Each row comes from the steps of one path. Every step used is in the known rows, and no mark comes twice. Write the path behind each row, first mark first.
(in the rows, 128 means zero)
Known rows:
kopeg/kevi/mebi/nonum/ruzin/nuga: [102 156 100 132 124 138 181 252 135 164 134 146 150 127 129 132 145 143
 153  82  66 136 150]
kevi/tigo: [ 63 147 144 131 135 123 120  79 155 119 121 143 112  99 109 138 112 106
 101 132 106 115  67]
nuga/kevi/tigo: [ 93 172 163 129 127 101 131  40 154 136 119 148 107 106 123 145 128 112
  90 173 109 112  70]
nonum/kopeg/kevi: [ 90 134 121  95 160 139 132 110 137 108  98 172 143 140 128 125 134 125
 106 104  96 135 130]
mebi/nonum/ruzin/nuga: [100 125 127 142 115 125 167 210 165 139 132 148 150  92 151 143 130 112
 127 108  83 140 155]
mebi/nonum/ruzin: [ 79 117 109 142 116 122 143 173 170 152 126 144 164  97 145 120 114 120
 110 105 110 117 146]
nonum/kopeg/kevi/ruzin/nuga: [111 119 118  82 149 149 156 161 147 102 118 172 121 127 127 136 168 134
 133 126  75 173 116]
ruzin/nuga: [ 90 118 131 124 138 120 153 146 163  96 118 152 107  99 139 158 134 113
 123 149  86 128 124]
mebi/ruzin/nuga/nonum: [ 87  76 133 115 136 140 167 195 175  93 121 151 116  95 123 131 142 131
 100 217  54 116 115]
mebi/nonum/ruzin/nuga/tigo: [104 128 133 118 112 131 163 222 175 139 126 153 136 100 142 142 113 137
 100 153  89 115 131]
nuga/nonum/kopeg: [ 82 104 118 112 167 130 146 125 189 113  82 169 137 129 141 134 131 117
  83 151  96 109 141]
nonum/kopeg/nuga: [ 56 114  99 119 156 110 153 110 150  82 110 170 147 140 151 140 125  98
 125  74 128 126 139]
mebi/nonum/ruzin/nuga/kevi/tigo: [126 186 169 146 101 106 168 139 151 171 141 149 135 100 142 152 144 102
 110 145  81 147 117]
nuga/kevi/mebi/ruzin: [ 87 103 119 133 125 108 162 118 137 148 146 145 116 115 118 119 146 135
 118 151  80  86 104]
nuga/ruzin: [ 89 123 138 125 147  99 162  77 165 107 119 158 113 101 137 119 125 117
  87 125 122  79 134]
mebi/ruzin/nuga/nonum/kopeg/kevi: [110  91 128  83 158 161 167 196 147 102 116 177 140 136 127 120 157 135
 104 184  41 150 125]
nuga/kevi/nonum/ruzin: [111 112 169 127 127  90 134  62 174 141 111 141 151 126 129 157 140 132
  77 158 114 113 138]
kopeg/nuga/mebi/nonum/ruzin: [ 52 108  85 141 130  85 167 146 139 131 124 133 169 114 134 110 126 119
 130 123 143 115 142]
ruzin/nuga/nonum: [ 92 105 128 119 146 125 164 175 196  97  97 156 111 104 141 153 138 129
 105 199  81 111 129]
kopeg/kevi/nonum/ruzin/nuga: [111 121 157 107 140 131 139 156 151 117 111 147 149 129 114 152 146 148
 108 124  79 155 134]
mebi/nonum/kopeg/nuga: [ 47 101  86 125 139 116 181 123 142 109 120 171 162 131 163 115 118 113
 131  51 109 146 138]
kevi/mebi/nonum: [ 51 104  79 152 121 121 173 153 149 154 122 143 126 106 130 122 117 145
 137  87  83 105 118]
nonum/kopeg: [ 78 108 118 118 159 121 143  94 154 112 105 169 135 120 138 140 125 107
 106  93 101 126 134]
nonum/ruzin: [ 84 127 128 130 137 115 116 145 177 123 119 144 149 105 130 134 121 103
 104 126 127 100 147]
kevi/nonum: [ 60  67 140 122 139 113 136  58 164 106 107 141 130 108 116 149 115 151
  93 141  96 118 104]
kevi/ruzin: [ 68  91 106 111 128 127 126 117 182 105 124 143 113  94 118 123 136 129
 117 158 120 112  97]

Write each row's path:
[101 105 130 113 165 130 172 164 185 103  89 175 120 126 149 163 145 111
 103 157  70 132 150] -> ruzin/nuga/nonum/kopeg
[ 96 117 131 111 117 102 137  82 178 123 128 150 112 101 131 132 149 132
 106 203 121 107  99] -> nuga/kevi/ruzin
[104 146 106 154 112  95 171 158 161 189 133 143 148 119 140 130 136 131
 121 109 103  93 152] -> nuga/kevi/mebi/nonum/ruzin
[ 74 166 141 106 141 139 112  94 136 118 122 148 124 117 100 120 120 127
 104 145 100 134  56] -> kopeg/kevi/tigo
[109 178 179 130 126 106 158  76 147 130 126 153  94 104 132 169 146 102
 106 175  84 133  82] -> ruzin/nuga/kevi/tigo
[ 77  94  93 107 159 152 149 154 107 135 128 165 140 149 103 103 146 141
 129  79  62 124 113] -> nonum/kopeg/kevi/mebi/ruzin
[ 41  26 121 117 164 100 174  40 105  93 111 147 150 140  98 115 144 143
 103 107  92 137  95] -> kevi/nonum/kopeg/nuga/mebi/ruzin
[ 85 101 128 132 149 102 169 108 133  97 106 140 100  95 118 155 146 127
 123 183  91 120 116] -> ruzin/nuga/mebi
[ 78 154 122 111 141 149 146  94 116 152 116 168 148 127 119 102 121 132
 108  83  70 166  82] -> mebi/nonum/kopeg/kevi/tigo
[ 72  97 104 130 136 129 170 105 146 136 108 169 149 110 152 123 119 123
 111  74  82 132 137] -> mebi/nonum/kopeg
[ 79 103 108 151 130  97 153 133 143 157 112 130 159  94 121 112 126 129
 111 146 118 106 139] -> nuga/mebi/nonum/ruzin
[ 88  84 145 100 124 139 154 178 152  97 137 153  97 101 116 133 123 142
  94 198  64 109  83] -> mebi/ruzin/nuga/tigo
[ 84 118 104 107 144 144 159 124 125 137 107 172 161 129 145 108 126 142
 116  79  78 155 128] -> mebi/nonum/kopeg/kevi
[ 49 106  98 114 149 110 148 148 194  76 106 150 140 124 146 126 122 124
 110 180 128  91 123] -> kopeg/nuga/nonum
[ 81  84  87  99 146 127 164 107 116 143 107 154 144 119 112  88 156 163
 124 143  91 154  99] -> nuga/mebi/nonum/kopeg/kevi/ruzin
[ 91 120 124 121 144 121 125 186 210 125  97 144 155 113 133 137 127 114
  86 187 123  83 149] -> nuga/nonum/ruzin
[100 125 134 135 150  95 155 152 146 122 110 135 124 100 115 152 151 108
 122 163 112 113 144] -> nonum/ruzin/nuga/mebi
[ 83  81 133 122 123 134 158 162 143  97 147 152 113  91 121 132 135 117
 120 156  59 128 109] -> mebi/ruzin/nuga
[ 82 133 119 115 167  92 180  78 150  85 112 180 136 139 157 119 133  99
 106  50 140 108 153] -> nonum/kopeg/nuga/ruzin
[ 74 112  99 125 146 101 183 115 121 125 140 167 138 157 135 118 154 119
 135  85  98 107 124] -> nonum/kopeg/nuga/kevi/mebi/ruzin
[ 79  75 102 126 140 140 182 222 170 124 130 148 107 108 109 134 147 144
 129 179  47 101 113] -> kevi/mebi/ruzin/nuga/nonum
